Each row was made from one walk, in order. Every step used is in the known rows, and no mark comes twice. Write each row's walk.
Known rows:
P -> Q -> H -> U: [-11 -13  18 -17  23  12  36  -2 -79  82  -4 -23 -23  -8  20 -41  14  -4
 -52 -16 -27 -58  -1  12  -5 -40  29  -7]
H -> P -> N: [-33 -25  26 -37  17  -5  12  -5 -63  53 -19 -21  -9 -51  20 -38  28   3
 -33  13 -29 -33  -9   6  25 -30   2  -7]
N -> T -> P: [-23  -8 -13  -7  18  47  20 -25 -36  33  23 -17 -41  14  33 -35  12 -21
 -46 -25 -25 -28  15   7  31 -11   2  -7]
N -> J -> P -> Q -> H -> U: [-27 -31  10  -6   8  14  36   9 -52  61   4 -40 -23  19  26 -23  16  -9
 -61 -54 -20 -32   6  -6 -13 -29  33  14]
N -> J -> P -> Q: [-24 -34   7 -14   5   6   7   6 -21  33  -4 -33 -30  20  29  -6   6 -15
 -34 -36  -9 -24   8  -9   8 -38  16   6]
J -> P -> N: [-47 -35  12  -9   9  -5   8 -13 -53  45 -18 -25 -29  27  29 -18  26  -6
 -28  -2  10 -12   2 -17  20 -50   8   2]
N -> J -> P -> G -> H -> Q: [-16 -41  25 -19  42 -23   6  11  -3  42   6 -29 -39  19  42  -4 -15 -12
 -39 -29 -24  25  -1 -14  20 -43   3  24]
N -> J -> P -> G -> H: [-33 -35   6  -7  35 -12   6  11  10  39   0 -37 -30  19  44   4   0 -12
 -19 -28   1  23  27 -19  27 -17   4  28]
H -> Q -> P: [-14 -20  19 -18  31 -13  25  -8 -37  70  -3 -19 -35 -11  52 -24   8  -1
 -56  12 -27 -19 -31   1  11 -71  -3  -8]
N -> J -> P -> Q -> H: [-30 -24  -7  22   4  -2   8   4 -39  60   3 -37 -29  12  33  -4  10 -17
 -32 -50  -3 -34  21  -3  -1 -56  13  14]
Q -> H -> J -> N -> T: [-32 -13  -1  38  15  30  24 -35 -81  70  41 -48 -40   9  38  16 -15   5
 -51 -65 -46 -18  32   7  -4 -49  20   9]
Q -> P -> G -> H -> J -> N: [-24 -26  27  -1  59 -25  22  -9 -27  89   7 -26 -34  -9  39  27 -38   6
 -40 -40 -29  17   6  -9  12 -44  13  20]
J -> N -> P -> Q -> H -> B: [ -7  -6 -16  20  13  22   9  10 -91  77   6 -43 -28 -85  25  -2  -4  -7
 -41 -77  -6 -39  23  20 -10 -81  29   0]
T -> N -> P -> G -> H: [-10 -11   4  -9  29  20  10  18 -29  56 -12 -58 -51 -61  53 -31  -6 -19
 -25 -34 -21  -3  23 -14  43 -25   0  -5]
Q -> P: [-31 -12   3  -9  24   3  27  -6 -22  66  -7 -22 -29 -10  52 -13  22  -4
 -41  14  -6 -20   1  -4  18 -46  -4  -7]
J -> N -> P -> Q -> H -> G: [-20  -6  17  16  15  26  28   8 -77  83   6 -34 -12 -64  23 -20 -27 -11
 -45 -68 -10 -40  22   4 -10 -12  40   6]
J -> P -> Q: [-21 -32  12 -13  13  -7  12 -13 -28  41 -10  -9 -30  23  28 -15   0 -13
 -32 -22 -10 -26  -3  -7   6 -52  17   1]
P -> G: [-31 -21  18 -31  30  -1  15  -9 -16  53 -20 -21 -28 -12  30 -19 -15  -5
 -24  -4  -7 -17  19  -2  32 -35  -3 -19]
Q -> H: [-32  -4  -7  17   9   4  23  -6 -56  73  -9 -29 -31  -5  45 -16  23  -9
 -27   4 -12 -35  24   5  19 -61  -4  -2]
T -> N -> P: [-21  -8  -7 -11  -4  49  24  10 -51  41 -16 -58 -51 -50  58 -41  16 -26
 -39 -28 -28 -27  10 -15  34 -36   0 -23]
P -> G -> H -> J -> N: [-17 -26  29 -10  45 -15  17  -9 -41  67   3 -27 -40   6  30  24 -40  -2
 -26 -39 -40  13  15  -8  21 -37  18  19]
T -> P: [-22  -7  -2 -18  11  22  27  -6 -38  46 -13  -4 -46  14  32 -37  15 -29
 -30  -3 -23 -26   1  -2  37 -23  -5 -10]
H -> U: [-21 -23  21 -44  16  30  52  -1 -53  46 -11 -25 -28   9  37 -36  31  -7
 -54  13 -37 -22  -8  -4  18 -16  23 -10]
N -> J -> P -> G: [-43 -35  11 -21  17   5  18   2   9  31 -11 -36 -27  14  42  -6 -10 -11
 -30 -39  -1   9  24 -19  23 -23   0   2]
Q -> H -> U: [-30 -12   9 -12  16  24  54   0 -72  72  -6 -31 -27   2  40 -37  31  -7
 -53   0 -29 -32   7   3   7 -33  19  -4]
Q -> P -> G -> H: [-21 -17  13  -5  61 -24   9  -1   1  83  -4 -23 -27 -21  45  -5  -2   1
 -29   3   6   0  13  -3  28 -38  -2  12]
T -> N -> J -> P -> Q -> H: [-27 -27 -12  18 -17  13   2   4 -52  62   2 -68 -48  11  42 -22   5 -18
 -36 -78 -20 -39  13 -19   7 -55   6   6]
P -> Q -> H -> J -> N -> T: [-16 -18   7  32  20  18   7 -35 -86  74  42 -39 -39  -1  20  14 -35   3
 -50 -80 -46 -39  26  22 -16 -57  32   6]
J -> N -> T -> P -> G: [-33 -16  -2 -15  25  33  18 -34 -26  55  24 -16 -43   7  21 -23 -32 -11
 -43 -78  -6  -1  20  -5  30  -3   3  -8]

Write each row's walk:
[-19 -38   4 -18 -15  20   5   2 -31  36  -5 -62 -50  18  38 -22   6 -21
 -39 -65 -23 -26   0 -20  17 -37  11   0]  T -> N -> J -> P -> Q
[-42 -30  -1  -4  -3  16  22   2 -13  24  -2 -37 -34  29  47  -2  23 -21
 -34 -21  -8   1  18 -19  20 -31   4   8]  N -> J -> P
[-35 -16  13 -24  43  -9  18  -9  -1  72 -16 -19 -23 -27  45 -14 -13   7
 -37  -5   6 -12  11  -2  24 -41  -7 -17]  Q -> P -> G
[ -6 -26  26 -42  21  -5  18  -2 -41  48 -11  -6  -9 -49  15 -36  -2  -6
 -38  -9 -52 -45 -17  18   9 -34  14 -11]  H -> P -> Q
[-35 -28  25 -36  10   5   8  12 -53  41 -10 -45 -11 -56  21 -30  30   0
 -33  -1 -30 -28   1   1  27 -16  -1  -4]  H -> P -> N -> J
[-30 -13   5  -3  16  -4  32  -4 -55  68  -8 -20 -14 -49  42 -35  18  -6
 -38  -8 -48 -35   4   9  13 -44   0   0]  Q -> H -> P
[-16 -42  -3 -12  44  -5  -2  15  -8  29   1 -45 -25  -8  38  16   7  -9
 -28 -39  -4  25  28  -3  22 -39   8  26]  N -> J -> P -> G -> H -> B
[-27 -38   3  -9  16   5   7   7  -2  39  -2 -68 -52  17  53 -11  -1 -16
 -23 -56 -14  15  18 -33  40 -22  -4  19]  T -> N -> J -> P -> G -> H
[-14 -22  22  -9  40   0  19  -8 -47  68   3  -4 -51  15  20   7 -43 -22
 -27 -54 -44  12   6  -7  31 -23  10  16]  T -> P -> G -> H -> J -> N
[-25 -42  12  19  43   5  -3 -26 -64  32  30 -41 -33  37  30  15   9   2
 -39 -19 -34   5  17   0  13 -33  28  26]  G -> H -> J -> P -> N -> T
[-15 -23   8  18  34  19  19 -29 -61  47  48 -43 -43  20  37  25  -8   0
 -46 -41 -52   7  26   4  11 -27  25  26]  G -> H -> J -> N -> T
[ -2 -13  -6 -16  23  34   2 -23 -44  42  24 -10 -37   6  13 -36  -9 -20
 -42 -37 -24 -50   4  22  20 -14  13 -10]  N -> T -> P -> Q
[  2  -9   9   8  22   8  11   1 -88  76  -6  -3 -43   2  13 -13 -26 -25
 -34 -38 -58 -60  -2  20   8 -58  15  -7]  T -> P -> Q -> H -> J
[-12 -11   7 -18  46  -1  11   5 -15  62  -8  -1 -43   2  29 -28 -10 -27
 -15 -11 -13 -10   9  -1  46 -14  -5   8]  T -> P -> G -> H
[  1 -40  21   1  38 -20   5  -5 -47  44   4  -9 -38  34  28  15 -18 -15
 -32 -22 -52 -12  -3   0   5 -51  33  28]  G -> H -> J -> P -> Q
[-19 -27  17  -8  39  -1  -3 -27 -58  67  24 -39 -28 -18  35 -27  10  17
 -63  -1  -9 -27 -14  15   4 -60   1  -7]  H -> Q -> P -> N -> T
[-25 -18  -1 -17 -18  39  17   6 -38  41  -7 -78 -52  -4  53 -26  26 -20
 -34 -27 -31 -28  12 -20  39 -26 -10 -12]  T -> N -> J
[-22 -18   1   3  12  48  28 -31 -63  43  33 -20 -51  29  26  -1 -27 -20
 -52 -66 -57 -10   9   2  17 -14  19   0]  H -> J -> N -> T -> P
[-27 -24  -2  22  13 -12  11 -14 -49  69  -3 -15 -28  17  30 -16   4 -11
 -32 -35  -3 -39  11  -2  -3 -73  16  10]  J -> P -> Q -> H
[-11 -26  29 -45  53   2  37   3 -29  64  -7 -23 -25  -1  34 -27   7  -2
 -41   1 -26   0   4  -2  26  -8  19   7]  P -> G -> H -> U
[-22 -12  -4 -23  37  35  12 -25 -15  42  13 -14 -38  -3  24 -36 -24 -15
 -38 -40 -14 -16  22   7  36  -1  -5 -20]  N -> T -> P -> G
[-41 -18  12  -8  23 -10   6  -9 -50  77 -15 -34 -21 -18  36 -18  29   7
 -35  17  14 -31  -2  -8  21 -53  -6  -8]  Q -> P -> N
[ -4 -25   4 -14  68 -20   3   6 -19  70  -3 -31 -20 -49  42   6   3   6
 -34  -7   1   4  13  15  23 -56   1   9]  Q -> P -> G -> H -> B
[-12 -38   3 -12  53 -16   5  -3 -18  37  -7 -23 -22  -5  38   7   0  -6
 -26 -24  -3  19  15   1  23 -56  12  20]  J -> P -> G -> H -> B
[-15 -17  16 -16  48 -16   7   0 -11  59  -8 -23 -33  -7  34 -11  -1  -4
 -16   9  -6  -2  23  -1  34 -34  -2   8]  P -> G -> H
[-48 -37   2   3  17  16   0 -35 -48  35  17 -39 -28  26  30 -15  24   0
 -40 -20   7 -12  19  -6  14 -32  13   5]  J -> P -> N -> T
[-39  -9   7 -16  21  20  24   5 -27  60 -13 -30 -34 -56  36 -11 -26  -8
 -34 -51   4   4  23 -14  20 -29  10 -13]  J -> N -> P -> G
[-30 -14   7 -18   8  13   7  -4 -68  56 -21 -12 -39   7  16 -43  23 -24
 -22   5   0 -40  -3  -5  38 -31  -6 -10]  T -> P -> N
[-23 -15   9 -34  29  12  16  -4 -17  54 -21  -2 -41  -1  24 -35 -21 -22
 -24 -20 -12 -21   8  -1  43 -18  -6 -18]  T -> P -> G
[-38 -35  -5  -6 -23  33  22  -1 -22  26  -5 -70 -52  25  58 -21  22 -23
 -38 -48 -23  -5   9 -35  32 -29  -1   1]  T -> N -> J -> P
[-18 -23  10 -28  48  34  42 -24 -40  63  37 -18 -41  17  19 -34 -13 -10
 -63 -71 -24  13   7  -3  22  29  27  18]  J -> N -> T -> P -> G -> H -> U
[-21  -5 -19  26   9  28  10 -31 -72  85  40 -17 -46   4  12 -24 -16 -14
 -49 -89 -10 -46  14  13   1 -35  15   6]  J -> N -> T -> P -> Q -> H
[ -5 -23  11  -7  20  35  13 -31 -73  52  35 -14 -47  18   6  -3 -44 -15
 -56 -82 -58 -34   2  14   4 -22  30  -2]  H -> J -> N -> T -> P -> Q
[-15 -25  32 -37  50 -23  16  -7 -16  78 -13 -14 -29 -25  41 -27 -28   4
 -52  -3 -18 -14 -17   4  15 -64  -7 -17]  H -> Q -> P -> G
[-16 -35  15  10  36 -10  22  -6 -42  32   3 -18 -41  43  44  18   5 -17
 -30  -4 -50  10   5 -10  17 -49  19  27]  G -> H -> J -> P
[ -6  -9   6   6  31  37  10 -19 -65  62  31 -17 -17  -9  12 -42 -26 -15
 -47 -54 -28 -62  16  27   2  17  27  -2]  N -> T -> P -> Q -> H -> G
[ -6 -20  24 -14  43  -8  18  10 -38  68   7 -22 -45 -52  37 -15 -31  -9
 -43 -44 -20  18   1  -6  18 -50  13  14]  J -> N -> P -> G -> H -> Q
[-26  -9   6  -1  42   2  17  10 -25  67   2 -27 -39 -50  37  -3 -15 -14
 -28 -45   1  17  30 -10  25 -28  13  14]  J -> N -> P -> G -> H
[-42 -38   7 -25  -2  22  14   1  -2  36 -15 -67 -48  11  50 -22 -13 -14
 -32 -66 -13   3  16 -32  32 -24  -7  -7]  T -> N -> J -> P -> G
